In the rows, zero is written as 128.
Known rows, with every step that occurs:
vila > mafef > risokir: [163 171 146 140 157  92 145  94  78 133 175 124  90 149 112 145 157 142
 135 136 168  95 147 160  82 118  90 102 109 141 174 179 125 158 134 177
 133 161 157  90 166]
gaviraf > risokir > mafef > pasomi > sibotaf > lazo: [149  96 111 131 114 152  75 146  77  58  99  91 134 107 140 111 144 120
 171 137  61 140 152 107 113  57 108  81 187 134 154 176  92 111 120 130
 129 143 114  90 129]
risokir > mafef > pasomi > sibotaf > dise > tavus: [202  97 181 142  96 167  80 121 127  53 155  65 165 129 123 108 163 146
 171 141 116 195 156 123  98  56 141  78 225 154 173 160 105 125  94 177
 157 101  67  92 158]
zitigeb > tavus: [125 161 112 144 100 104 111 159 114 146 164 131 139 114 137 152 125 110
 160 128 127 129 107 107  75 131 132  70 103 128 135 177  80 109 101  96
 110 106 124  90 117]
gaviraf > risokir > mafef > zitigeb: [148 110 104 101 125 149 107 142 121  96 105  90  91 136 159 143 133 127
 137  74 112 151 170 121  76  74  99  50 153 127  81 166 119  76 103 122
 156 159 126 101 132]
dise > pasomi > sibotaf: [120 134 136 104 136 149 105 125 150 127 122 124 143  90  53 151 140 112
 182 175 182 126 130 153  76  98 156  76 138 130 191 165 126 148  96 180
 124 127 121 130 136]
risokir > mafef > zitigeb > tavus: [153 149 127 132 109 134 110 130 129 122 149  83 140 138 167 126 126 143
 138  74 117 167 132 114  48 100 119  15 138 133 102 168 122  85  84 129
 144 132  91 104 113]
sibotaf > pasomi: [140 146 150 127 111 133 109 123 109 123 163 133  92 138  76 139 141 116
 163 130 164 116 127 105 108  64 112  97 146 136 161 171 118 134 104 158
 132 142 150  95 165]
pasomi > sibotaf > dise > lazo: [143 165 143  93 149 154  56 141 115 103 150 120 156 126 124  95 162 114
 140 142 169 127 127 126 102  55 141 127 142 151 140 191 107 140 133 183
 157 129 109 109 159]
vila > mafef > zitigeb > gaviraf: [135 192 119 142 134  99 125 122 143 157 177  91  86 175 120 129  96 130
 126  79 126 110 162 165  89 126  82  64 109 139 132 190 171 115  84 187
 139 130 160 119 148]
lazo > sibotaf: [ 90 143 107 131 131 121 100 128 159 109 122 124  92 109  99 162 131  93
 155 153 115 132 136 126 108  64 124 106 117 136 110 152  96  90  88 135
 107 109 115 132 149]
sibotaf > gaviraf > risokir > mafef > zitigeb > tavus: [169 133 102 131  90 149  69 178 135  99 127 114  94 123 179 136 108 141
 142  87  61 187 128  74  87 100  85  45 117 141 128 172  99  81  98  56
 143 131 111  88 111]
pasomi > sibotaf > mafef > risokir > gaviraf: [182 196 126  89 165 147  94 132  85  62 133 122 146 119  56  77 128 163
 159 142 209  93 138 126  81  78 118  70 148 184 192 202 142 171 143 200
 125 151 131 144 136]
dise > pasomi > sibotaf > gaviraf > mafef: [130 137 122  93 127 158  78 161 157 112  98 127 129  98  76 131 152 113
 175 202 163 141 137 126  89 127 126  98 165 130 211 171 157 161 117 148
 143 132 126 155 128]
vila > mafef: [143 148 122 145 128 103 125 108 110 142 164 116 108 140 114 153 148 115
 135 123 145 109 150 150  94 130 107 121 143 127 152 165 135 133 112 166
 127 145 172 108 160]
gaviraf > risokir: [125 114  92 112 124 125 107 164 112 114 121 132  84 118 133 153 131  94
 159 121 130 106 153 118 102 101 109  97 125 125 107 169  83  98 121  98
 127 137 157  89 137]
risokir > mafef > zitigeb: [139 121 126 118 117 142 115 113 149 107 129  87 120 147 148 120 145 140
 124  75 129 161 154 138  57  84 116  45 156 136 105 149 147  86  96 167
 165 154 100 120 130]
risokir > gaviraf > mafef > pasomi: [148 138  83 116 119 143  51 181 161  88 132  91 115 173  81  86 146 128
 142 172 154 152 159 121  82 142 121  85 169 144 155 144 113 107 120 152
 149 123 134 120 136]
pasomi > sibotaf: [131 147 126 116 128 137  92 145 114 101 124 121 153 108  83 137 139 115
 172 141 162  97 125 124 109 116 140 109 140 142 152 182 134 143 114 169
 124 134 120 125 129]
mafef > zitigeb > gaviraf: [107 178 106 124 116 115 123 153 170 136 158 112  88 167 120 109  85 124
 142  78 122 123 151 150  84 108 102  38  98 146 106 179 146  88  87 149
 140 116 124 124 119]
pasomi > sibotaf > mafef: [147 158 146 100 148 148  99 123  87  84 125 132 150  96  86 111 132 125
 172 126 184 104 144 130 102  90 117 107 177 152 171 194 164 163 126 183
 108 139 148 162 131]
dise > vila > mafef > pasomi: [171 161 121 146 105  95 112 124 168 143 193 127  89 141 103 115 133 118
 134 151 110 144 144 186 126 100  93  76 150 128 177 160 135 149 100 136
 123 110 134  77 158]
lazo > dise: [ 94  90 109 110 107  99 126 139 160 110 158 150  80 113 138 150 129 121
 142 140 111 145 128 122 106  87 121 129 110 140  95 143 131  88 113 115
 139 164 138 101 150]
zitigeb > gaviraf > risokir: [108 151  50 125  95 107 122 181 137 106 144 121  75 142 148 133 101  90
 169 103  97  93 164 116 104  77  96  65 106 143  89 184 110  76 118 102
 121 113 167 105 129]
lazo > sibotaf > mafef > zitigeb > gaviraf > risokir: [106 193 103  99 157 135 107 134 149 101 110 106  50 125 113 127  67 103
 153  88 101 129 183 127  99  31  70  46 128 154  81 194 139  77  77 142
 100 113 144 164 143]
dise > vila: [127 165  76 109  96  97 126 153 187 126 159 157  98 110 126 105 133  99
 135 143 143 123 125 161 120  74 112  66 121 127 130 165 121 134 121 116
 133 103 119  91 129]
gaviraf > mafef > pasomi > sibotaf > dise: [173 108 169 102 132 159  52 148 105  87 129  85 121 154 107  99 185 121
 159 169 156 153 164 145 118 133  98 107 210 127 157 187 142 137 130 176
 146 122 124 126 137]
sibotaf > lazo: [ 73 141 100 140 121  97 127 138 110 117 117 137 129 108 139  96 139 106
 140 147 114 108 124 137 102  80 116 121 133 122 161 172  87 126 142 154
 130 130 138 110 127]
vila > mafef > pasomi > sibotaf: [172 137 170 154 138 130  75 107  94 121 171  95 133 140  72 145 140 134
 165 147 131 126 146 152 117 148 109 115 162 140 205 175 142 154  93 182
 112 137 140 103 161]
dise > pasomi > sibotaf > mafef > vila: [124 160 144  95 169 149 107 123 154 128 120 134 125  97  46 129 114 117
 172 150 220 144 140 155  70  70 156  58 161 155 211 176 172 157 110 197
 105 120 123 173 141]
lazo > dise > pasomi > sibotaf > mafef: [118 105 145  76 148 139 120 110 150 104 138 146 101  70  80 146 116 133
 170 169 154 153 142 139  88  58 128  99 155 148 154 162 170 142 100 169
 125 168 141 150 155]
pasomi > sibotaf > lazo > dise: [ 82 125 111 110 134 109 104 149 107  92 117 133 142  76 124 111 128 125
 157 170  97 108 112 120 134  75 121 143 130 136 153 190 135 139 135 156
 131 159 116 116 131]
mafef > pasomi > sibotaf: [153 119 164 136 117 149  67 139 123  98 153 119 138 127  66 127 139 134
 180 157 127 138 129 132 113 131 133  95 153 145 185 162 114 135  94 156
 113 120 104 106 136]

Rows:
[109 168 131 126 132 137  97 113 133 108 136 120  79 116  62 168 129  97
 167 157 129 123 135 101 119  29 110 100 127 140 132 167 103 107  75 149
 104 124 130 116 182]
lazo > sibotaf > pasomi
[121 149 127  86 151 131 105 154 133 137 101 100  97 155 125 111 150 114
 129 124 179 124 167 148  70 153  97  82 167 112 104 180 168 120 121 156
 160 154 132 138 119]
gaviraf > mafef > zitigeb
[164 165 132 101 133 139  75 167  92  83 111 134 123 120 105 107 170 141
 159 177 164 102 129 109 110 137  91 112 144 149 189 199 160 178 156 139
 145 156 113 135 120]
pasomi > sibotaf > gaviraf > mafef > risokir
[120 121  86 143 106 115 115 140 164 111 132 103 110 146 146 131 149 110
 128  89 161 163 142 120  65  57 147  56 153 154 127 142 157  86 129 144
 140 129  97 137 137]
risokir > mafef > vila
[110 101 146 137 122 120  82 140 117  83 140 130 129 101  95 102 122 143
 168 178  72 152 115 122 133  92 118 128 140 147 178 166 110 133 108 149
 119 138  94  99 136]
mafef > pasomi > sibotaf > lazo > dise
[158 124 159 166 127 107  97 100 114 138 183 111  98 160  89 143 144 136
 148 136 117 143 152 154 102 144 104 110 157 134 183 150 122 129  95 160
 120 134 155  94 163]
vila > mafef > pasomi
[141 206  78  99 138 132  63 195 157 130 126  81 127 161 107  94 113 131
 129 130 169 146 140 114  57 161 117  43 126 126 116 185 123 103 110 143
 154 125 119 120 110]
risokir > gaviraf > mafef > zitigeb > tavus
[ 53  92 105 112 129  95 141 129 158 128 124 153  93  79 124 122 121 116
 145 186  92 153 123 143  97  49 127 115 119 121 157 153 100 118 118 143
 143 150 131 107 146]
sibotaf > lazo > dise > pasomi
[126 127 155 147 126 133  73 142  97  93 132 120 152 110  80  98 134 135
 172 170  96 125 120 131 125 112 124 113 157 138 205 179  91 150 111 168
 112 116  97 108 123]
mafef > pasomi > sibotaf > lazo
[125 161  50  99 127 126  73 190 162  95 111  95 120 159  99  92 152 111
 135 157 181 121 159 119  83 129 125  93 153 133 128 161 125 110 144 161
 158 132 148 132 132]
risokir > gaviraf > mafef
[132 110 133 123 116 131  91 154 123 117 131 111 104 156 110 112 170 111
 154 165 142 143 168 134  89 155 103 101 191 118 142 155 134 124 128 133
 135 135 135 119 129]
gaviraf > mafef > pasomi
[112 177 150 104 175 139 107 103 147 109 113 118  78 114  91 125 100 119
 139 109 139 145 165 143  87  58  93  77 144 149 112 173 140 103  74 170
 111 120 124 172 145]
lazo > sibotaf > mafef > zitigeb
[122 128 121 121 111 112  84 151 153  93 153 138 118  91  99  81 114 135
 157 188  64 152 109 150 155  67 109 109 143 141 180 177 122 145 112 133
 121 126  86  85 134]
mafef > pasomi > sibotaf > lazo > dise > vila
[146  98 102 145  93 154  46 150 166  60 113 110  64 115 132 150 127 112
 160 145  23 196 148  87 121  44  87  89 144 158 134 133  81  64  82  67
 113 110  97 114 148]
lazo > sibotaf > gaviraf > risokir > mafef > pasomi
[159 129  84 122 111 155  47 191 134  74  99 117 116 114 127 133 124 121
 159 117 119 152 122  82 115  74 121  84 139 163 167 177 148 111 127 105
 128 126 100 131 125]
pasomi > sibotaf > gaviraf > risokir > mafef > vila
[168 151 162 117 127 151  96 145 125  86 136 101 159 101 102 118 143 125
 170 148 168 133 140 136 120  88 142 119 172 139 167 198 102 156 108 176
 153 103  94  99 164]
pasomi > sibotaf > dise > tavus
[156 128 159 103 131 146  71 138 109  83 138 110 140 123 100 120 160 126
 157 133 172 131 130 151 126  88 123 113 152 141 157 199 125 134 125 188
 142 117 126 126 142]
pasomi > sibotaf > dise
[ 86 188  42 129 111  89 123 196 170 139 134 107  77 175 135 108 120  78
 146 115 163 111 162 129  84  91 115  62 136 144 106 184 190  94 142 138
 130 102 138 159 120]
zitigeb > gaviraf > mafef > vila
[150 176  90 114 138 109 103 153 133  96 155 126 100 152  72 100 135 161
 137 146 179 113 134 133  73  98 125  71  83 168 159 166  77 125 137 158
 148 138 117  89 148]
mafef > risokir > gaviraf
[156  91  83 130  77 147  81 169 139  70 119 128  86 121 171 131 146 123
 145 113  77 162 147  84 108  73  89  90 151 149 137 146 101  89 130  71
 148 142 137 110 131]
sibotaf > gaviraf > risokir > mafef
[154 119 171 132 117 139 105 109 113 100 164 139 102 137  95  96 128 138
 156 120 138 155 159 142  81 102 103  87 183 155 175 150 125 129 112 154
 113 133 152 134 136]
sibotaf > mafef > pasomi
[173  70 110 143  74 156  60 161 139  63 133 126  82 133 155 125 139 132
 152 123  51 193 153  86 113  90  86  82 157 151 158 132  90  81 111  68
 139 129 125  96 131]
sibotaf > gaviraf > risokir > mafef > pasomi
[168 116  98 113  97 166  55 168 115  56  99 120 134  98 138 138 141 126
 168 129  98 134 137  78 124  79 105 101 151 151 156 175 131 121 124 112
 138 143 118 123 126]
pasomi > sibotaf > gaviraf > risokir > mafef
[113 149  25 136  91 107 120 181 160 103 135  97  71 155 169 131 105  91
 153  69 104 133 167 106  83  29 113  26 126 156  81 174 148  58 123 106
 124 104 134 121 131]
zitigeb > gaviraf > risokir > mafef > vila
[161 135 105 113 118 144 100 156 106 116 123  83 105 125 180 148 115 124
 145  72  95 155 148 101  62  92 102  24 135 125  86 183  99  74  92  93
 136 140 111  81 119]
gaviraf > risokir > mafef > zitigeb > tavus
[113 169  85 110 121 119 111 171 156 131 135 107  62 160 127 124  76 112
 147  72 107 117 161 140  90  98  86  41  95 139  84 192 131  73  86 121
 136 120 138 106 119]
mafef > zitigeb > gaviraf > risokir
[120 180  80 114 116  98 154 164 112 115 147 114  77 171 144 100 149 108
 152 136 158  76 169 135  73 100  80  56 130 141 108 195 158 127 155 139
 143 132 147 128 122]
zitigeb > gaviraf > mafef > risokir
[141 147 114 106 117 148  62 184 118  87 102 130 140 115 110 115 162 114
 164 170 148 114 133  98 125 145 105 130 168 137 179 184 172 156 139 138
 140 137 123 150 116]
pasomi > sibotaf > gaviraf > mafef
[149 153 140  86 145 151  92 149 130 102 110 135 118 105  65 126 161 141
 170 207 181 128 134 132  76 120 112  77 139 143 223 180 150 178 130 156
 143 142 104 137 127]
dise > pasomi > sibotaf > gaviraf > mafef > risokir
[145 166 151 130 157 116 115 104 120 156 156 100  93 158 102 144 121 138
 120  96 155 126 153 166  87 146  94  94 131 127 143 177 155 127  87 188
 141 149 151 110 157]
vila > mafef > zitigeb
[152 128 155 132 110 131 120 143 150 103 156 108 117 126 132 116 147 120
 146 141 160 157 154 138  99  82 133 112 164 129 150 175  71 127 108 152
 163  84 111  77 174]
sibotaf > dise > tavus
[152 196 124  83 155 154  97 155 100  93 114 105 110 125  98  99  77 130
 172  81 149  99 169 128 103  79  83  46 153 158 127 223 179 129 104 169
 114 137 147 157 120]
pasomi > sibotaf > mafef > zitigeb > gaviraf > risokir
[129 108  68 127 116 125 101 166 138  98 109 104  80 132 160 148 137  98
 137  84 136 152 160 104  78  52 123  64 147 140  99 159 128  73 128 107
 131 138 121 106 136]
gaviraf > risokir > mafef > vila
[137 147 124  97 147 115 135 143  90 113 120 123  90 147 129 117 190 118
 141 161 196  91 159 142  72 130  90  94 155 122 132 182 140 149 161 144
 153 159 137 121 123]
gaviraf > mafef > risokir
